Every row comes from one small tree of marks. The marks that hang from a mark follow it in brackets, in the order of their numbers. Every link used is in the known rows. Which tree was each row made from?
Known rows
j_948{j_562{j_716 j_908}}: [ 19   1 -25 -19  -9  30   9  29 -10  -7   2  18  -8  31  14   8 -39 -14
 -17  30   0  -6  20   7  -2 -13 -14  20 -29 -19   2 -22   2  43  41   2
   0 -18 -25  10   1 -16 -27  10 -24]
j_948{j_109}: [  4 -11 -26   1   4  -3 -13  18  -5  29  -5  18  -9   0   1  17 -18  35
   3 -20 -28  -7  -9 -15  34   2 -10  -6  -9   3  -2  -4  -9 -19   1  21
 -11 -18 -10 -22   2  -7  -1  19   8]
j_288{j_173}: [-29   0 -20  -5  10  20  -2  18   5  34 -28   4  29  11  28  12  11  29
 -14 -21  -7 -14 -22  -4  41   5  23 -16  -2  15  -9  -7 -12 -25  -7   4
 -35 -11  24  -6 -34   3  30  16  13]
j_908{j_397{j_948} j_562}: [-16  19  34  12  -9 -20  20  10 -16 -19   4 -28 -29  -8 -30   4  23   4
  -1 -13   6   7  -2   6   2   3  21 -20  17  12   9   5  -5 -17 -22 -25
  10  -1   6  15   7  22  11  -2  10]
j_716{j_562{j_948{j_397{j_908}}}}: [ -5  13  -1 -24 -31 -26   9  12  15  28  22  11 -24   3   4   2 -36  -3
  20  22  16  14  11   3 -14  15 -14  18  -4   0  16 -18 -15   8   4  26
  15   1 -21  18   3  -8  -2   9  -3]
j_994{j_173 j_908{j_562{j_948}}}: [-42  -4   2   2  19   7  38 -34  27 -53  -3 -18   4   2  42  -4  36  -4
  -3   0  14  10 -44  -7   4  -3   4  -1  -2 -18 -18   3   2  23 -20 -11
 -19  22  25 -10  -2  19   7 -16 -22]
j_397{j_908{j_562}}: [-21  21  13  -9  -2  -1  12  16 -11  16   5  -3 -27   4 -25   9   2   5
 -10   6   9  -6  13  -3   2   1 -13 -13  12  -2 -12  11 -21 -11  -5   3
   2   9   6  16   5 -12  13   1 -22]
j_716{j_562{j_948{j_109 j_397{j_908}}}}: [  4   7  -5 -15 -31 -30  -1   4  12  33  30  13 -27  -4  -4   1 -42   1
  31  18   0  10   7  -7 -18  16 -24  20  -3   1  22 -15 -11   6  14  33
  15 -10 -35  12  15 -13 -11  14  -2]
j_288{j_173{j_994{j_908{j_397 j_562{j_716 j_948}}}}}: [-30   4   3   7  -2  26  33 -28  26 -26 -26 -15  41 -15  40 -13  43  -1
 -22 -11   7 -14 -37  -6  10   3  24   6  -4  19  -6  -2  10  -5  -1 -19
 -25 -20  46   7 -17  23  34  -2  18]
j_716{j_562{j_908}}: [ -3  10 -13 -24 -16   9  22  24   9   5   0   6 -16  19  32  10 -38   4
 -10  12  22   6  -5  12  19  12 -12  23 -30  -8  11 -24 -16  18  21  31
   9   8 -10  13  14   7  -3   4  -4]
j_948{j_109{j_32} j_397{j_908} j_562{j_716}}: [ 60 -16 -14   8  -9 -30 -61  -1 -24  48  37  25 -22 -14 -51 -10 -53 -31
  41  26 -27  -1  60 -18 -48 -14 -49   3  19  -1  13   7  14   8  40  18
  15 -23 -65   9   4 -52 -44  18 -22]
j_908{j_397{j_948{j_109}} j_562}: [ -3  11  30  20  -9 -25  11   3 -17 -14  13 -25 -31 -17 -39   2  18   7
   7 -17 -11   2  -3  -5  -3   2  11 -15  17  13  13   8  -1 -22 -13 -20
  11 -12  -8  11  19  17   4   3  13]
j_562{j_948}: [-12   6 -21 -25 -12  -7   6  18  10  14 -10  10   3   9  20  13 -19  41
  -1  -1 -15   4 -14   7  27   2  10   5  -7   0  -1 -17 -13   4 -14  15
   2  -5   5 -10 -10  -2   5   9  -7]
j_948{j_109 j_397{j_908}}: [ 14 -10 -18   9 -11 -27 -30  -1 -13  54  27  19 -32  -7 -44   9 -29   9
  28  -2 -27  -4  25 -32 -24   4 -20 -21  17   3  -1   4   1 -28  19  14
   1 -10 -28   0   3 -35 -11  22   8]
j_908{j_562}: [-15  11   9  -1   7   6  14  27 -13   8  -3   0 -20  -1   6   8  10  -3
 -23  -6  -1   3  -3   7  33  -4  -3  -9 -14 -10  -2  -2 -19   0 -16  -3
 -11 -12  12  -3  -6   4  14   3   2]
j_397{j_908{j_562{j_716}} j_948}: [-27  24  16 -20 -20 -10  18  11  15  -2  11 -15 -19  19 -49  -5  -2  26
   4  14  12  -2  17   5  -9  -6  -4  -7  40  12 -14  15 -13  -7  -1   6
  18  11 -18  40  21  -7  13  -1 -36]
j_562{j_716 j_948}: [  0   9 -24 -36 -18   1  18  22  25 -12 -13   7  22  21  31  -1 -32  30
  -5  22 -17  12 -11  13  35 -12  -2  21 -19   1  11 -26  -2  25  14  23
   6 -12 -14   3  -2  -3   0  11 -19]
j_109{j_948{j_562}}: [ 16  -8   4 -10  38   3 -36  37 -23  38   3  24  -8  12 -10  19  -7  -9
  -6   1   4  -3  27  20  10  -8  11  -8  -7 -22 -21  10 -18   6 -21   7
   5   3 -17 -23 -18 -13 -11  -2  -6]
j_994{j_908{j_397{j_948{j_109}} j_562}}: [-16   5  15  24   9 -20  30 -22   5 -33  -5 -35 -32 -10 -20  -4  26   9
   7 -11   7  -7 -16  -7  -9  -4  10 -12  16   8 -13  20   0  -5  -8 -18
   3   2   3   0  15  21   1  -5   8]
j_908{j_397 j_562{j_716 j_948{j_109}}}: [ 16  19  20   3 -20 -14  25   1 -10 -40  11 -21  -6 -14  -3 -10  -3 -14
   1  14 -26  14  -9  -2   2  -8  -7  15 -17   2  33 -15   9  16  21  -7
  17 -24 -18  12  21   9  -6   4  -2]
j_32{j_109{j_948}}: [ 11  -5   8 -11  34   4 -52  25 -16  48 -18  13  28  12 -25  11 -10  17
   2 -12 -12  25  19  25  40 -10  -8 -10   1 -12  -3  28 -27 -13 -29  24
  11  25 -11 -36  -8 -17  11  -8   3]
j_994{j_173{j_288} j_908{j_562}}: [-45 -10   6  21  21  32  34 -31  22 -47 -14 -12  20   1  44 -11  65 -17
 -25 -17  35 -10 -48  -7   6   9  10  -6  -5  -8 -21   3   6  -1 -28 -26
 -45  20  52 -11 -11  26  23 -19   2]
j_109{j_948{j_397{j_908{j_562}}}}: [ 12   3  21  -5  27 -23 -39  19 -21  46  23   6 -20   1 -39   3  -1 -16
   5   7   1   8  43   6 -16  -3   6 -23  14 -19 -16  21 -13 -11  -8   7
  19  23 -17   1  -9 -24  -1  -6   0]
j_994{j_173 j_908{j_397{j_948} j_562{j_716}}}: [-34   0  20  13  18   1  50 -40  24 -81  -5 -39   3   3  15 -15  42 -13
   4   1  25  12 -37  -5  -7  -8  11 -13  12   4 -11  11  19  10 -10 -26
  -9  27   8  10   9  33   9 -16 -14]
j_109{j_32 j_948{j_397{j_908{j_562}}}}: [ 39  -3  22  -6  36 -45 -78  10 -24  58  15   1  -3 -19 -45  -9 -15 -12
  23   2  -6  15  57  18 -13  -9  -6 -15  31 -11  -6  34  -9 -17 -15  29
  40  37 -21   1  -9 -28 -12 -16 -13]
j_32{j_109{j_948{j_562}}}: [ 19  -7  11  -8  33   9 -58  28 -27  49  -6  22  15  13 -33  12 -10  -7
   0  -4  -6  18  32  26  20 -10 -14  -3   0 -19  -3  29 -25   5 -27  12
   7  11 -22 -35 -11 -25  -4  -8  -2]
j_994{j_173}: [-29 -12 -18  -7  16  16   8   4   9  -6 -11  11  17  14  37  15  11  16
  -4 -17   3  12 -32  -8  35   5   7 -20  -5  -2 -10 -11  -1 -15 -23   4
 -27  20  18 -18 -18   8  17   3  -4]
j_908{j_397}: [ -2   7  -1   6   5  -7  12  15 -19  -4 -17  -7  -8  -3   2  18  -4  11
  -2 -14  -2   2  -8   2  23   3  18 -22  -6  15   8 -11  -3 -24 -14 -10
   1   3  10  -9 -12  12   8  11  20]

Which tree is each row?
[-33 -13  -2  26  20  22  33 -41  17 -55 -27 -15  29   1  41  -2  55  -7
  -8 -26  32 -13 -52 -12  -1  12  25 -16   2  14 -13  -2  19 -19 -27 -31
 -35  29  51 -15 -16  32  18 -12  17]
j_994{j_173{j_288} j_908{j_397}}
[-35  -6 -11  14  12  25  21 -23  17  -3 -38  -3  36 -14  35   4  44  15
 -20 -31  11 -23 -36 -11  19  10  31 -14   2  26 -19   3   5 -30 -16 -17
 -36 -11  57  -8 -29  24  40   4  34]
j_288{j_173{j_994{j_908{j_397}}}}
[ 39 -12 -14   8 -17 -11 -30   9 -21  39  42  31 -35   1 -50  -1 -42 -33
  27  30 -21  -7  48 -30 -49  -8 -38  -2   5  -9   7  -2  13  11  44   1
   1 -35 -60   8   5 -47 -36  28 -11]
j_948{j_109 j_397{j_908} j_562{j_716}}
[  7   9 -12 -25 -39 -12  11  10  13  10  20   6 -19  14  24   0 -48  -2
  11  28   8  15   6   8 -15  17 -11  30 -23 -12  24 -32  -7  29  30  26
  20   2 -21  21  14  -3 -17   5  -1]
j_716{j_562{j_908 j_948{j_397}}}
[-35  -7  -4  16   4  23  16 -22  18   2 -23  -2  22 -12  16   1  44  14
 -11 -26  18 -28 -25  -8  -4  10  35 -10  18  27 -25   9   7 -25 -21 -30
 -31 -18  43   1 -27  20  28   0  25]
j_288{j_173{j_994{j_908{j_397{j_948{j_562}}}}}}
[-32 -14 -17  16   1  43  25 -19  26  -8 -36  20  30 -14  42  -5  53  12
 -41 -36  35 -37 -32   0  18  20  21   4  -6  19 -28  -3   4 -29 -35 -19
 -43 -12  84 -21 -17  24  36  -7  38]
j_173{j_288 j_994{j_908}}
[-30   2  20  16   2  20  53 -45  26 -88 -11 -30  32  -5  43 -22  58 -29
 -13   0  28   0 -50  -6 -15   3  14   9  -7   3   3 -10  28  16  -7 -35
 -22  17  37   7   3  35  13 -21  -4]
j_994{j_173{j_288} j_908{j_397 j_562{j_716 j_948}}}
[ 23 -12   9  -5  30  -8 -65  19 -23  61  -3  15  17   7 -37   7 -14  -1
  11  -8 -15  30  34  21  21  -7 -10 -17   5 -16   4  29 -16 -13 -22  17
  12  22 -19 -31 -13 -26   3  -5  15]
j_32{j_109{j_948{j_397}}}
[ 38 -13  -1  -4  20  -5 -48  25 -32  44  28  24 -21  13 -22  11 -23 -29
   2  17  -4   3  48  11 -29  -5   7  -6  -8 -34 -10   4  -3  19  12  -2
  17   7 -30  -6 -10 -26 -30  -1   2]
j_109{j_948{j_397 j_562{j_908}}}
[-31  -6   4  24  -1  44  33 -17  19 -17 -26  12  21 -21  39  -9  67  -7
 -49 -31  36 -34 -30   3  12  19  16   7 -10  10 -24   1   2 -21 -34 -28
 -41 -17  87 -12 -12  27  36 -14  37]
j_173{j_288 j_994{j_908{j_562}}}
[ 27   5 -12  -7 -13  22  14  19 -22 -24   1   6 -12  21   6   9 -33 -24
 -11  30   1  -5  19   4 -14 -11  -6  13 -27 -10  12 -22  10  37  41 -11
   8 -14 -25  13   5  -6 -29   9 -14]
j_948{j_562{j_716 j_908{j_397}}}
[ 23   2 -13  -1 -16 -18 -11  -4  -8  -8  -3 -16  -6   1 -18   4 -30  37
  15 -10 -20  -4   6  -3  -9   2   9  -2  18  14  10  -2   9 -14  20  14
  33  20 -12  14  25   8 -19  -1  -2]
j_562{j_908{j_397{j_948{j_109{j_32}}}}}
[-29  -9   6  11  -1  22  37 -38  34 -57   1 -14  27   2  46 -27  48 -29
 -11   8  24   3 -38  -6 -14   1   3  11  -6 -13  -3  -9  21  22  -2 -25
 -32  10  32   4  -4  19   9 -17  -5]
j_994{j_173{j_288} j_908{j_562{j_716 j_948{j_397}}}}
[ -4  21  28   4 -16 -18  24   7 -20 -26   6 -23 -18 -15  -2   3  12 -11
  -4   2  -8  10  -9   4   3   3  11  -3  -9   0  22 -11  -2   2 -11 -20
  13  -8  11   8   4  15   3  -2   8]
j_908{j_397 j_562{j_948}}
[-37  -1  -6   5  12  35  27 -12  26  -9 -31  -4  38  -8  44 -10  43   3
 -34 -15  12 -18 -32  -5  27   1  15   1  -9  13 -20   2   1  -9  -1 -10
 -38 -21  48  -1 -23  17  40   1  17]
j_288{j_173{j_994{j_908{j_562{j_716}}}}}
[ 39  -1  16 -10  22  14 -42  17 -30  16  -4   9  24  17 -33   4 -22 -19
   0  14  -8  21  37  25   0 -15 -14   5 -10 -19  12  20  -7  18   8   9
  25  18 -33 -17   7 -21 -15 -11  -7]
j_32{j_109{j_948{j_562{j_716 j_908{j_397}}}}}
[-15   2  10  16   9  16  43 -23  12 -44 -21  -9   2 -22  24  -7  37 -14
 -27 -10  21  -7 -21  -1  12  -2   5  -1 -16   9 -14   4  10  -2 -11 -21
 -11 -12  43  -5   0  24  23  -7  21]
j_173{j_994{j_908{j_397 j_562{j_716}}}}
[ 74 -23 -25   8 -15 -14 -57   3 -24  30  31  23 -14  -8 -23 -12 -66 -31
  27  28 -38   3  53 -12 -39 -15 -40  18  -7 -15  26 -10  23  31  62  19
  19 -28 -62   5  11 -39 -58  14 -12]
j_948{j_109{j_32} j_397 j_562{j_716 j_908}}
[ -2 -12 -15   0 -11  -9 -18  18   0  32  14  18 -28   8 -35  15 -15  34
  17 -11 -14 -12  10  -7  -3   2   2  -6  25   8 -14   5  -9  -9 -10   3
  -4 -26 -30  -4   6  -8 -13  13  -6]
j_397{j_948{j_109 j_562}}
[ -6   1 -15 -14 -18   5  -1  21   1  15   8  10 -25  27 -22  13 -21  29
   2   4   3 -11  16   8 -11   1  13  -1  18  -1 -16  -5  -8   8   0  -6
   7  -2 -16  13   5  -3 -15   5 -15]
j_397{j_948{j_562{j_908}}}
[ 26  -6   9 -14  31  15 -52  29 -20  39  -8  20  25  18 -29   7 -17 -12
   0   8  -7  23  32  30  23 -18 -20   3  -6 -19   1  25 -17  13 -11  18
  10   8 -33 -28  -7 -26  -6  -6 -10]
j_32{j_109{j_948{j_562{j_716}}}}
[ 14   1 -36 -21 -29  -2  -1   1   7   0   7   6  -1  15  14  11 -43  45
   5   7 -37  -5 -11 -12  -3   4  -2  23 -12 -10   9 -22   1  20  36  27
  19  -5 -11   3  26  -7 -23   6 -15]
j_562{j_908 j_948{j_109}}
[ 52   6 -23 -20 -30 -18  -7 -15   8 -36   0 -14  24  -1  12 -13 -57  23
  19  24 -42   8   3  -2 -10 -13 -14  37 -12   7  38 -23  24  28  61  34
  48   2 -35  19  37  -3 -37   1 -24]
j_562{j_716 j_908{j_397} j_948{j_109{j_32}}}
[-32  -1  19  31 -11  28  37 -30  18 -34 -21  -6  16 -27  15 -13  75  -3
 -36 -35  40 -32 -29   1  -8  21  31   1   9  25 -18   5  13 -31 -40 -45
 -28 -10  84   0  -2  39  36 -17  43]
j_173{j_288 j_994{j_908{j_397{j_948} j_562}}}
[ 19   8   0 -10 -23 -21  -1   2   6  -4   7 -11 -15   0   0  -1 -42  13
  21   2  11   8   5   7  -4  12 -10  21  -1  15  24 -10  -2  -1  22  34
  32  14 -28  19  31  13 -16  -2   0]
j_716{j_562{j_908{j_397{j_948{j_109{j_32}}}}}}
[ 39  -1 -20 -20 -26 -40 -35  -8  14  20  16   8   9  -6 -19 -18 -56  16
  38  27 -40  12  27 -10 -19 -14 -28  21  14   8  24  -7  13   9  35  38
  30  -8 -46  13  14 -32 -23  12 -26]
j_562{j_716 j_948{j_109{j_32} j_397{j_908}}}
[-37   0  22  26   5  16  46 -47  18 -74  -8 -29  19 -13  36 -15  66 -22
  -9 -14  30  -6 -50  -9 -19  11  22   0   1   2  -2  -4  19   2 -26 -40
 -25  20  52  -3  -4  37  13 -23   4]
j_994{j_173{j_288} j_908{j_397 j_562{j_948}}}
[-37  -6  21  33  19  24  44 -41  10 -67 -12 -26  15 -10  36 -11  72 -29
 -18 -19  36  -9 -47 -10  -9  12  19 -13  -2   2  -7   2  17  -9 -27 -43
 -34  24  53  -6  -8  38  20 -20  13]
j_994{j_173{j_288} j_908{j_397 j_562}}
[ 32  -4   7 -13  23 -12 -41  25 -21  41  26  23 -16  13 -40   3 -20 -36
  11  29   3   6  56  10 -31 -14  -7  -9   5 -21 -11  13  -2  15  12   4
  18   5 -45   2 -11 -35 -22   4 -14]
j_109{j_948{j_397{j_908} j_562{j_716}}}
[ 29  16  23   3 -15 -26   5  -3 -12 -36   7 -23   3 -26  -4 -15 -12 -13
  10  11 -26  16  -1   3   4 -13 -11  18  -9   6  38  -8  12  11  16   5
  28 -18 -21  11  20   6 -11   0  -8]
j_908{j_397 j_562{j_716 j_948{j_109{j_32}}}}
[ 37 -15 -16   9  -2 -46 -64  -7 -17  63  21  12 -19 -22 -48  -3 -40  13
  42  -5 -31  -1  39 -22 -23  -1 -29 -16  31  10   7  18   3 -33  14  30
  15   2 -31  -2   3 -37 -21  13  -1]
j_948{j_109{j_32} j_397{j_908}}
